Each row was made from one path, in order. Every step used is in the known rows, and no mark comes twice. Write each row's path.
Known rows:
z-m-k: [ 2.11 -3.53  0.53 -0.30  0.91 -1.14  0.59 -2.18  0.39  0.56  0.60  1.85
 -0.99 -0.91  2.12 -0.33  1.19  1.19 -1.68 -0.55 -1.77 -1.73]
q-r-g-t: [-0.10 -5.08  0.67 -0.18  0.69  0.28  0.23 -2.51 -1.36  0.50 -0.14  1.12
  0.74 -1.73  1.23  0.30 -0.10 -0.50  0.69  1.30 -2.29 -2.05]
k-m-z-t-g: [ 1.70 -2.99  1.32 -1.44  0.77  0.20  1.12 -2.56  1.48  2.55  2.37  1.16
  1.20 -1.32  0.28 -0.88  3.23 -1.03 -1.54 -0.68 -0.88 -0.70]
v-g-t: [ 0.34 -3.12  2.45 -1.48  1.02  0.53  1.67 -2.55  1.20  1.05  0.82  0.31
  0.33 -1.06  3.29 -1.30  0.97  1.58  0.35  1.30 -1.31 -1.01]
m-z: [ 1.21 -2.80  1.04 -0.61  0.46 -0.18  0.18 -1.57  1.72  0.65  0.56  0.27
 -0.29 -2.55  0.76 -0.04  1.61  0.18 -0.76  0.42 -1.19 -0.50]
h-r: [ 0.79 -2.91  1.06 -0.65  0.29 -0.80  0.07 -2.35  0.12  0.71  0.65  0.67
 -0.90 -1.80  2.47 -0.58  1.29  0.76  0.45  0.60 -0.44  0.25]
r-g-t-z-m: [ 2.98 -4.36  1.22  0.01 -0.27 -0.46  1.60 -4.29 -0.16 -0.49  1.12  1.85
  1.10 -0.92  1.94 -1.07 -1.31  0.63 -1.02  2.92 -1.33 -0.76]
k-m-z: [ 1.28 -2.58  1.06 -0.71  0.87 -0.03  0.41 -1.43  1.75  0.97  1.09  0.32
  0.57 -2.41  0.36 -0.66  1.57 -0.13 -0.83  0.57 -1.51 -0.47]
t-g: [ 0.98 -2.43  1.80 -1.74  0.94  0.53  1.52 -2.63  0.69 -0.43  0.73  1.33
  0.20 -0.47  2.07 -0.23  2.13  0.77  0.51  0.26 -1.13 -0.93]
h-r-q: [ 1.45 -2.79  0.51 -0.82  1.01  0.73  0.07 -2.71 -1.99  0.21  0.53  0.59
 -0.09 -1.01  3.00 -0.99 -0.85  0.48  0.85 -0.45 -1.32  1.13]
k-m-z-v-g: [ 1.79 -2.62  3.20 -1.67  1.48  0.15 -0.03 -2.91  2.62  2.49  3.19  1.14
 -0.23 -2.03  0.83 -0.83  2.74  0.70 -1.51  0.25 -0.91 -0.57]
k-m-z-v-g-r-q: [ 1.28 -2.71  3.03 -1.53  0.69  2.00  0.12 -3.51 -1.14  2.85  3.14  1.20
  0.84 -1.04  1.99 -1.27  0.79  1.17 -0.71 -0.99 -2.23 -0.15]
k-m: [ 0.66 -2.28  1.22 -0.70  0.55  0.57  0.92 -1.82  0.64  0.14  1.18  0.79
  0.61 -1.76  1.62 -1.07  0.90  0.20 -0.08  1.07 -1.48 -0.38]
m-z-t-g: [ 1.69 -3.04  1.26 -1.31  0.45 -0.04  0.91 -2.65  1.55  2.26  1.74  1.12
  0.36 -1.38  0.60 -0.23  3.33 -0.74 -1.62 -0.79 -0.51 -0.64]
v-z-t-g-r: [ 0.34 -3.14  1.90 -1.59 -0.49  0.86  0.74 -3.94 -0.67  3.13  2.81  1.98
  0.97 -1.59  1.34 -0.73  3.14  0.53 -1.28  0.29 -0.13 -1.53]
r-g-t-z: [ 1.99 -4.38  1.24  0.10 -0.24  0.97  1.65 -3.49  0.31 -0.55  0.98  0.80
  2.60 -1.94  2.20 -1.36 -0.91  0.04 -0.08  2.41 -1.49  0.00]
q-r: [ 0.47 -3.40  0.26 -0.36  0.10  0.34 -0.15 -1.24 -0.60  0.92  0.60  1.10
 -0.45 -1.87  2.07  0.77  1.37  0.24 -0.05  0.39 -1.50 -1.56]
r-g: [ 0.60 -3.56  1.36 -0.94  0.31  0.16  0.58 -2.63 -0.15 -0.63 -0.35  1.45
  0.92 -1.49  0.65 -0.48  0.04 -0.35  0.24  0.84 -1.44 -0.30]
r-g-v-z: [ 1.42 -3.62  1.66 -1.02  2.21 -0.04  0.18 -3.14  1.68  0.87  0.25  2.30
  1.56 -2.47 -0.23 -2.25  0.50 -0.64  0.21  2.28 -0.81 -0.62]
h-r-g-v-z-t: [ 1.64 -4.45  1.07 -0.59  1.52 -1.15 -0.56 -4.06  0.85  3.58  1.34  2.51
  1.01 -2.72  0.12 -2.80  1.31 -1.55 -0.64  1.56  0.52  0.41]
q-r-g-v-z: [ 1.23 -4.35  0.80 -0.63  2.25 -0.01 -0.69 -2.62  0.42  1.93  0.20  2.62
  1.26 -2.47 -0.10 -1.01  0.83 -0.98  0.10  1.65 -1.01 -1.82]
h-r-g-t: [ 0.16 -4.69  1.51 -0.54  0.80 -0.89  0.52 -3.65 -0.62  0.24  0.00  0.62
  0.27 -1.69  1.72 -1.10 -0.10 -0.04  1.08  1.50 -1.25 -0.22]
t-z: [ 2.48 -2.60  0.82 -0.03 -0.78  1.14  1.13 -2.20  0.95 -0.12  1.72  0.87
  1.39 -2.06  2.98 -0.83  0.46  0.84 -0.80  1.54 -0.86  0.53]
q-r-g: [ 0.35 -4.36  0.57 -0.55  0.23  0.26 -0.28 -2.00 -1.36  0.24 -0.32  1.76
  0.67 -1.56  0.78  0.78  0.38 -0.64  0.14  0.42 -1.64 -1.58]

Write each row's path:
[ 0.21 -4.32  1.45 -0.54  0.70  0.17  1.16 -3.09 -0.17 -0.53 -0.19  0.77
  1.02 -1.64  1.18 -0.93 -0.39 -0.25  0.71  1.80 -2.01 -0.76]
r-g-t
[ 2.00 -3.26  1.45 -1.05  1.82 -0.24  1.38 -2.40  2.36  3.42  1.97  1.79
  1.66 -1.31  0.38 -2.37  3.43 -1.40 -0.69 -0.03 -1.18 -0.46]
k-m-z-t-g-v
[ 1.33 -3.04  3.04 -1.46  0.38  1.83 -0.20 -3.55 -1.14  2.50  2.65  1.20
  0.07 -0.98  2.32 -0.62  0.91  1.49 -0.71 -1.11 -1.87 -0.18]
m-z-v-g-r-q
[ 1.55 -3.28  1.35 -0.93  1.20  0.14  1.82 -2.62  1.35  2.34  1.27  2.26
  0.86 -0.60  1.92 -2.09  2.88 -0.74  0.21  0.38 -0.86 -0.36]
z-t-g-v
[ 2.63 -3.59  1.51 -0.98  2.12 -1.44  0.28 -3.98  1.26  0.92  0.28  3.29
  0.23 -1.37 -0.48 -1.95  0.04  0.01 -0.64  2.63 -0.52 -1.38]
r-g-v-z-m
[ 1.34 -2.87  0.75 -0.66  0.29  0.38 -0.07 -2.97  1.13  2.61  2.43  1.37
  0.11 -3.05  0.62 -0.95  1.84 -0.49 -2.05  1.14  0.26 -0.36]
v-z-t
[ 2.59 -3.31  0.74 -0.70  1.82 -1.03 -0.21 -3.04  1.22  1.32  1.57  2.06
 -0.82 -1.95  0.97 -0.53  1.50  1.37 -2.52  0.11 -0.87 -2.22]
v-z-m-k
[ 1.65 -5.20  0.44  0.47 -0.34  0.97  0.62 -2.83 -0.89  0.50  0.95  1.16
  2.36 -2.02  2.20 -0.15 -0.54 -0.27 -0.18  1.95 -1.90 -1.29]
q-r-g-t-z
[ 0.57 -3.10  3.63 -1.33 -0.03  0.50  0.07 -3.22  0.86  3.37  3.34  1.30
  0.08 -1.90  1.50 -0.78  2.99  1.50 -1.25  0.20 -1.42 -1.10]
k-m-z-v-g-r
[ 1.86 -2.46  2.07 -1.82  2.91  0.22  1.11 -3.24  2.56  1.14  1.34  2.15
  0.92 -1.43  1.15 -1.97  2.54  0.52  0.56  1.54 -0.55 -1.20]
t-g-v-z
[ 3.34 -5.45  0.75  0.42  0.57 -0.42  1.40 -3.81  0.10  0.13  1.06  1.87
  1.85 -1.08  2.25 -1.24 -0.78  0.67 -1.78  1.10 -2.22 -1.53]
r-g-t-z-m-k
[ 0.64 -3.93  1.38 -0.96  0.46 -0.85  0.04 -3.15 -0.61  0.09 -0.15  1.28
  0.29 -1.56  1.33 -0.59  0.32 -0.08  0.59  0.58 -0.59  0.21]
h-r-g
[ 3.85 -3.74  0.35  0.33 -0.01 -0.35  0.88 -2.57  0.78  0.54  1.84  1.88
  0.62 -1.15  2.99 -0.70  0.63  1.52 -2.49  0.09 -1.30 -1.03]
t-z-m-k
[ 3.49 -4.33  1.69 -0.52  0.90 -0.09  1.85 -3.13  1.22  1.64  1.93  1.43
  1.11 -0.54  4.25 -1.63  0.58  2.51 -2.20  0.63 -1.38 -1.69]
v-g-t-z-m-k
[ 1.26 -3.43  1.11 -1.26 -0.22  1.71  1.05 -3.24 -2.33  2.68  1.71  1.28
  1.48 -0.35  1.63 -0.62  1.43 -0.29 -0.79 -1.96 -1.76 -0.32]
m-z-t-g-r-q
[ 1.41 -3.39  0.55 -0.26 -0.37 -0.17  0.09 -1.88  1.45  2.62  1.56  0.63
 -0.22 -2.63  0.53 -0.32  2.25 -1.05 -1.99 -0.03 -0.65 -0.05]
m-z-t
[ 2.50 -2.94  2.81 -0.89 -0.91  3.15  0.69 -4.27 -1.82  1.73  3.69  1.76
  1.60 -0.78  4.50 -1.38 -0.21  2.00 -0.76  0.06 -1.51  0.87]
t-z-v-g-r-q
[ 0.93 -4.22  1.45 -0.57  1.44 -1.21  0.32 -2.94  0.29  0.83 -0.63  1.87
  0.66 -1.50  1.35 -2.07  0.51 -0.52  1.42  1.27 -0.87  0.38]
h-r-g-v
[ 2.05 -3.14  2.12 -0.92  0.09  1.29  1.97 -2.78  1.53  1.05  1.90  0.39
  1.82 -1.40  4.39 -1.67  0.43  1.82 -0.49  2.03 -0.91 -0.27]
v-g-t-z
[ 1.65 -2.73  1.47 -1.79  1.08  0.50  0.62 -3.76  1.16  2.30  2.60  1.88
  0.57 -1.65  0.75 -0.78  2.94 -0.22 -1.57  0.47  0.36 -0.96]
v-z-t-g
[ 3.11 -6.23  0.01  0.80  0.50 -0.35  0.47 -3.17 -1.23  1.22  0.93  2.19
  1.63 -1.15  2.25  0.04 -0.31  0.37 -1.91  0.52 -2.41 -2.69]
q-r-g-t-z-m-k
[ 0.94 -3.89  1.50 -0.52  1.28 -0.09  0.90 -2.44  0.78  0.13 -0.68  2.06
  1.39 -1.49  0.92 -2.05  0.17 -0.82  1.08  1.57 -1.66 -0.08]
r-g-v
[ 3.22 -3.57  1.56 -1.41  3.66 -1.20  0.92 -3.49  2.15  1.84  1.34  3.23
  0.09 -0.50  1.16 -1.90  2.73  1.18 -1.14  0.11 -1.11 -2.61]
t-g-v-z-m-k
[ 1.56 -2.71  1.32 -0.67  2.08  0.02  0.34 -2.41  2.44  1.53  1.09  1.66
  0.46 -2.71  1.15 -2.20  1.38  0.27  0.08  2.20 -0.62 -0.51]
g-v-z
[ 1.13 -2.94  1.24 -1.74  0.35  2.30  0.79 -4.32 -2.58  2.58  2.58  1.93
  1.70 -0.75  1.86 -1.30  1.02  0.26 -0.82 -0.89 -0.85 -0.61]
v-z-t-g-r-q
[ 2.31 -2.32  1.15 -1.18  1.06 -1.08  0.03 -3.50  1.01  0.72  1.60  2.03
 -1.43 -1.72  0.61 -0.33  0.85  1.30 -1.76  1.91 -0.04 -1.59]
v-z-m
[ 3.42 -4.45  0.46  0.72  0.36 -0.32  1.51 -2.98  0.74  0.69  1.99  1.26
  0.55 -1.27  3.53 -1.13  0.30  1.59 -1.95  1.10 -1.97 -1.41]
g-t-z-m-k
[ 1.73 -3.07  3.38 -0.79 -1.68  1.62  0.76 -3.79  0.15  2.26  3.79  1.84
  0.99 -1.59  4.12 -0.95  1.90  2.33 -1.17  1.22 -0.68 -0.11]
t-z-v-g-r
